Each row was made from one walk, in order. Every step used is in the known rows, and no mark comes twice. Write each row's walk.
Known rows:
resa dubob: [ 33   3   5  -3  -2   0  -6  -3  -5  -4  21  -4   7   8   9  -5   0  15
  -3 -52   4 -16 -10 -16   3  -2   3  -9  -9 -27   0  -2]
nufanan norimi girigu giso: [ -3  -7  -5 -17  -3  -3   3   0  -4  10  -9 -24  -5   0   2  -7 -12  40
 -16  65  -4   8  10   6  13  34  -6   2  17  -2 -10 -22]
girigu deder dubob: [ 34   6 -24  11  -6   0  -1   2  -6  -7  34  -1   8   0  12 -11   5  -6
 -24 -19 -11  23  -4 -30 -10 -24   2   5 -12 -21 -15  16]
girigu dubob resa: [-27   1  17   7   0  -3  -1   1  12  12  10   4  -8 -11  -9  12  -2 -24
   6 -44  -1 -11 -17  -7   2  -4  -4 -15  -7   0  12   3]
deder norimi nufanan: [ 13  13  -1   0 -20   7  -3  16 -25 -43  -8  22   2  15  32 -13  24  -6
 -27   0  -8  -2  -3  32   0  18  11   5   5  -6   1  -1]
resa girigu: [  0   9 -18  -3   4   2   5   5  -4 -14   9  -4   2  -2  23  -5  -1  23
  14  -1  19 -17   7   1  -5   8   4   8  -8  29   7  26]
deder norimi girigu resa giso: [-11  -6   5 -23  -5 -12 -11  -3  11  -6 -12 -19   0  -4  10 -18 -22  61
  19  62  17 -15  14   7 -11  -7   9   1  11  -9  -4  -5]
norimi deder girigu: [-20   6 -21  13  31   2   3  -2  -2  26 -22  17  13  22 -10  22   3   6
 -20   2  -3  30  -4  -4   2  22 -15 -14  -6  16 -15  -5]
dubob masoke: [ 24   3  12 -10   4   2  14   0  -7 -12  -3   7   5  25  -4 -13  10 -19
 -28   6  -3   8  12  23  12   5  -4  24  11  -8  34   1]
girigu resa: [-14   5 -24  -5  -2 -10  -6   5   4  -7  13  -4   0  -9  16 -14  -7  53
 -29  25  -6   8  -7  10  -5   1  -6  -3   6   1   4   7]
nufanan norimi girigu dubob resa: [-29  -8  31   4   1   1  -1  -3  13  23 -11  -7 -16 -14 -14  16 -11 -11
  14 -31 -16 -10  -4 -10  12  10  -2 -11   6  -2   2 -30]
dubob resa norimi: [-13  -1 -18   8 -11   4   1   0  -4  -7   6   5   4 -28 -21   9  12 -49
  28  39  10  -3 -17  31 -14 -13   0 -11  17  27   4  28]
girigu dubob: [ 20   4 -24  -3  -1  -1  -5  -2  19  -1  13  -5  11   5  10 -10  -3  19
 -23 -56  -3   9  -4 -12  10  -8  -1  -1  -8  -6  12  -4]
norimi girigu deder dubob resa giso: [-22  -6  32  -5   6  -6  -2  -2  -4   6  12  -7  -8  -7 -14   8  -8 -12
  47  34  17 -19   2 -30  -7  -7   4  -5  -9 -18 -11   9]
resa giso: [ -3   0   2 -15   2  -3   2   2  -3 -12  18  -9   2   7   6  -5   1  19
  19  45  24 -16   0   4  -2  10   4   0  -1  -2   4  17]
dubob resa: [-39   0  21  12   4   1   7   6  -6  11  14   6 -11 -10  -6  18   7 -44
   9   3  -4 -12 -18  16  -6   2  -4 -15  10   7   5  13]
deder norimi girigu dubob: [ 27 -10 -17  -4  -6   1 -11  -9  30  12 -21 -16  15   7  11 -14 -16  14
 -15 -58 -10   8  12  -3   4 -31  11   1  14 -10   0 -30]
norimi girigu: [ -2 -16 -20  -2  22   7   3  -1   4  18 -10 -14  15  12   5   2  -2  -7
  -4   6 -16  10  13   4  12  -9   3   5  30  -3 -10 -23]
dubob resa giso: [-38   0  35  -7   3  -5   4   4  -6  -1  15  -1 -12  -6  -9  10   0 -11
  42  47  26 -31 -10   4  -7  12   1 -11  -2   1   6  21]
nufanan norimi girigu dubob masoke: [ 32  -7  22 -19   1   2   6 -10  12   0 -29  -7  -1  20 -12 -13  -8  14
 -24 -28 -15   9  26  -4  29  14  -2  29   7 -16  30 -41]
dubob resa girigu deder: [-35   8   7   8  -4   3  11   9   7  -9  20  17  -9 -22  11  15 -18 -12
  20 -44   9 -24  -2   3 -34 -13   5  -4  -9  20  -9  30]
girigu deder: [ -5   3 -21   8  -5   6   9   8  10  -9  29  13   7  -5  15   3  -9  -9
 -24 -42 -12   8  -4  15 -25 -21   3  -1   9  -3 -13  14]
dubob resa girigu deder norimi dusif: [-10 -21  23  19 -24   6   7   6  24   6   4  -2 -22  -3  27   8   2 -13
   0 -21   3 -23  -1  72 -42 -59  11  -3   3  23 -25   9]
deder norimi: [ 23   2  -9   6 -25   5   0   2   5  -8   1  -5   5   6  26 -16   2 -12
 -24  -5  -4   2  -5  45 -23 -26  12  -3  24   4   0   6]
norimi nufanan: [ -1  13 -11  -2   3   7   1  19 -32 -38   7  23   3  16  21  -3  28  -1
 -23   4  -9   1  -3   9  19  39   0   7  -4  -6   2   1]
nufanan norimi girigu: [ -2 -14   1  -1   5   9   7   0   0  14 -14 -20  -4   2   5   5  -6  17
  -7  22 -29   9  13   9  18  21   2   5  30   2 -14 -43]
nufanan norimi deder dubob resa: [-18   1  30  19   0   0   0  -3 -14  36  -3  17 -21  -1 -10  13  -2 -25
  13  23 -13   1 -17 -17  19  29  -4 -13  -4   2 -20  -8]
norimi deder dubob resa: [-19   2  17  19  11  -3  -3  -3 -11  39  -1  20  -8   5 -10  12   0 -39
  15  12  -5   2 -17 -22  15  10  -4 -13  -3  -1 -18   6]
deder girigu resa dubob masoke: [ 28  10  31 -18   4 -12   0  -7 -10 -19 -12  -1   2  16 -17 -13   1  38
 -27 -23   7  -1  10 -15   3   9 -11  11 -22 -33  36 -11]
resa norimi: [ 21   0 -50   0 -11   6   0  -2  -1 -17   9  -3  18 -16  -5  -5  13 -19
   4  37   9  13  -7  31 -10 -15   3   1  18  24   2  25]
deder dubob masoke: [ 52   5  10  -7   2  -2   7  -4 -18 -12   2  -3   5  27  -7 -24  19 -16
 -29  18  -3  20  13 -13  19   0  -5  30  -7 -23  30   5]

Which walk is each row?
[-19   6  -3  13  18   5   6  -2  -5  22 -26  12  -3  14 -10  24  -1  24
 -23  15 -14  28  -4   1   6  46 -15 -13  -6  19 -18 -23] | nufanan norimi deder girigu
[ 10   6 -41   3  14  -1 -11 -11  20  12 -25   9  20   5 -18   9  -4  21
 -12 -39   6  29  -3 -19   5   4  -9 -10 -19  14  -2  -7] | resa norimi deder girigu dubob
[ 34   8  10 -19   0  -3   6  -6   9 -19 -13   3   4  18  -1 -20  -5  17
 -10 -42  15  -8  22 -10  15   5  -1  29 -18   0  44   4] | resa girigu dubob masoke
[ -9 -10 -22   4  11   8   7   3  16   8   7   3  14  -1   8   8 -17  -9
 -11 -41 -21  10  11   5 -16 -27   6   3  24  -9 -23 -11] | norimi girigu deder
[ 45  11  10  -8  -4  -3   8  -3 -10 -22   5   7   2  16  -1 -21   2  -6
 -16 -12   5   8  21 -21   0  -9   0  34 -18 -15  22  16] | resa girigu deder dubob masoke
[ 26 -12 -43  -9   4   3 -11 -11  26   5 -16 -15  24  -6  -9  -7  -9   9
   4 -32  -3  14  11 -12  11 -23   5   5  10   2   1 -19] | resa norimi girigu dubob
[  5 -26  -8  20 -12   5   2   0  11   8  17  -6 -11 -15  -8  12  23 -35
   9  26   1   2 -11  46 -20 -54   0  -2  -2  17 -25  15] | girigu deder dubob resa norimi dusif
[ 12  11 -34  -4  -9   9  -3  13 -30 -49  -1  23  12  -2   7  -5  32 -12
  -4  33   2   5  -3  21  10  27   3   8   1  11   2  13] | resa norimi nufanan
[ 38  -4 -40   7  -1   2  -5  -6   0   0  11  -8  19  -7  -3 -10   1 -13
  -2   2 -10  29   9 -30  -8 -36   6  10   4 -15 -23   4] | resa norimi girigu deder dubob
[-35   4  33 -10   8 -10  -3  -1   4  -2   4  -8  -8  -6 -22  16  -1   8
  34  11  30 -21  -8 -22  -8  11  -7 -16 -27  -4  15  12] | deder girigu dubob resa giso
[ 46   4  32 -16   0  -1   6  -7  -9 -12  -1   6   5  26  -7 -15   4  -3
 -15 -38   4 -10   9  -4  13   4  -1  18  -6 -33  32  -8] | resa dubob masoke
[-18   9  12  10   9  -2  -1  -1 -10  19  -6  14 -10  -2   5   6  -7  -5
  41   7  19 -21  -2 -28   7  17   1  -3 -21  26  -9  22] | norimi deder dubob resa girigu
[-15   1  33  -5   0  -9  -3   0 -14  -1  20  -8 -12  -4 -12   2   6 -10
  41  56  25 -21  -9 -24  -1   7   1  -7 -17 -12   3  22] | deder dubob resa giso
[-21  -8  22   6  -3   0  -5  -4  20  22 -17  -4  -5  -8  -7   9 -12 -29
  14 -46  -6 -12  -4   0  -3 -22   5 -12  11  -5   3 -18] | deder norimi girigu dubob resa
[-12  14   5 -12  -6 -14  -2   4 -16  -3  11 -11 -12 -11   2  -9  -4  22
  18  55  37 -18  -2 -24  -5  22  -7  -3 -26  12   7  38] | deder dubob resa girigu giso
[ 13 -13 -12   2  -1   7  -2  -3  12  13 -23 -16  13  11  16  -8  -9 -11
  -7  -1 -14   7  14  27  -7 -29  13   3  40  -2 -12 -25] | deder norimi girigu
[-18  -9 -24  -8  13  -8  -7   0   9  10 -10 -14   6  -5   9  -9 -16  50
 -16  26 -14  10  10   1   4  -5  -4   1  20  -5  -7 -19] | norimi girigu resa
[ 15  -3  16 -13  -6  -9 -12  -7   1   4  -3 -17  -5  -6   7 -11 -22  74
  -2 -22 -12 -14   3 -25  10  13   1  -7  -2 -30 -10 -37] | nufanan norimi girigu resa dubob
[-11   4  18  15   2  -4   0   3 -17  11  20  -2 -11  -6  -8   6  15 -42
   8  15  -3   1 -18 -19   3  -4  -5 -10  -8  -8   1  15] | deder dubob resa
[-20 -12 -20   7   2   8   4  -1  15   6  -2   7  10 -23 -13  17 -16 -39
  19 -17 -11   4   5  15 -26 -35   7  -3  26   7 -22   1] | dubob resa norimi girigu deder
[-42   5  30  12   8  -3  -1  -3   9  28 -20  12 -18  -7 -23  29  -9  -4
   3 -32  -7   2 -16 -15   7  29 -13 -24 -18  10  -2 -19] | nufanan norimi deder girigu dubob resa
[ -2   0 -20   4 -13   0  -5  -5  10  -5   3   3   5 -29 -23   6   5 -34
  25   1  12  -3 -16  13  -9 -16   1 -11   4  21  10  20] | girigu dubob resa norimi
[-18  -7  -7  -8  -1  -6  -5   0   6   7 -13 -18  -9 -13  10  -9 -20  69
 -20  40 -24  10  10   6   9  19  -3   2  20  -1 -11 -34] | nufanan norimi girigu resa
[ 28   8   9 -12  11  -4   6  -5   5 -14 -18  -2  10  24 -21  -7  10   5
 -38 -39   2  21  14 -11  10   4 -13  18 -20 -15  45 -10] | deder girigu dubob masoke
[  9   9 -22   1  11  -4  -6  -2  13  -6   1 -12  12   5  -7   5   8  26
 -31 -54   2  24  -4 -26  -2  -3 -12  -8 -26  -3  16  -6] | deder girigu dubob
[-35   9  16   4   3   0   6   7  -7  -4   6   3 -12 -13   8  10  -2  -9
  37   1  21 -33  -3   2  -9   9   1  -4 -10  33   9  29] | dubob resa girigu
[ 19 -26   2  15 -19   8   4   3  18   7   3 -16  -9  16  31  -6  19  -3
 -28   8  -6  -1  -3  80 -20 -51   7   0  18  12 -18  -5] | deder norimi dusif
[  3  13 -10   4  -9   4  -7  13 -39 -40   0  24   0 -10  -6   1  37 -36
  13  41   4   1 -10  -1  12  26   1   2 -12   3   2  16] | deder dubob resa norimi nufanan
[-30  -8  45 -14  -1  -5  -2  -3   9   8  -6 -14 -19  -9 -15  10 -16  18
  46  21  14 -30   2 -16   9  22   2  -7  -7  -6   3 -16] | nufanan norimi girigu dubob resa giso
[-12  11  13   6   2  -4   0   3 -15  -3  11  -4 -12 -12   6   2   5  -7
  35  10  21 -23  -1 -27  -3   5   1   0 -25  21   6  31] | deder dubob resa girigu
[ -9  -1  -2   9   1   9   5  -3   3  35 -18  27  -9  15  11   7 -19  22
 -12  15 -22   9  -5  18  25  49   0  -5  19  19 -31 -26] | nufanan norimi deder
[ -1  13 -10   5 -13   5  -5  13 -33 -42   6  31   0 -15  -6   4  27 -37
  11  19   0   1 -10  -2  -2  15   3   3 -14  -1  -6  19] | girigu deder dubob resa norimi nufanan
[ 28  -4 -25   8   6   1  -2  -2  -1   7  15  -9  13   3   7  -8  -2  -6
 -15 -17 -17  26   8 -37  -4 -28   4   8   0 -25 -23  -5] | norimi girigu deder dubob
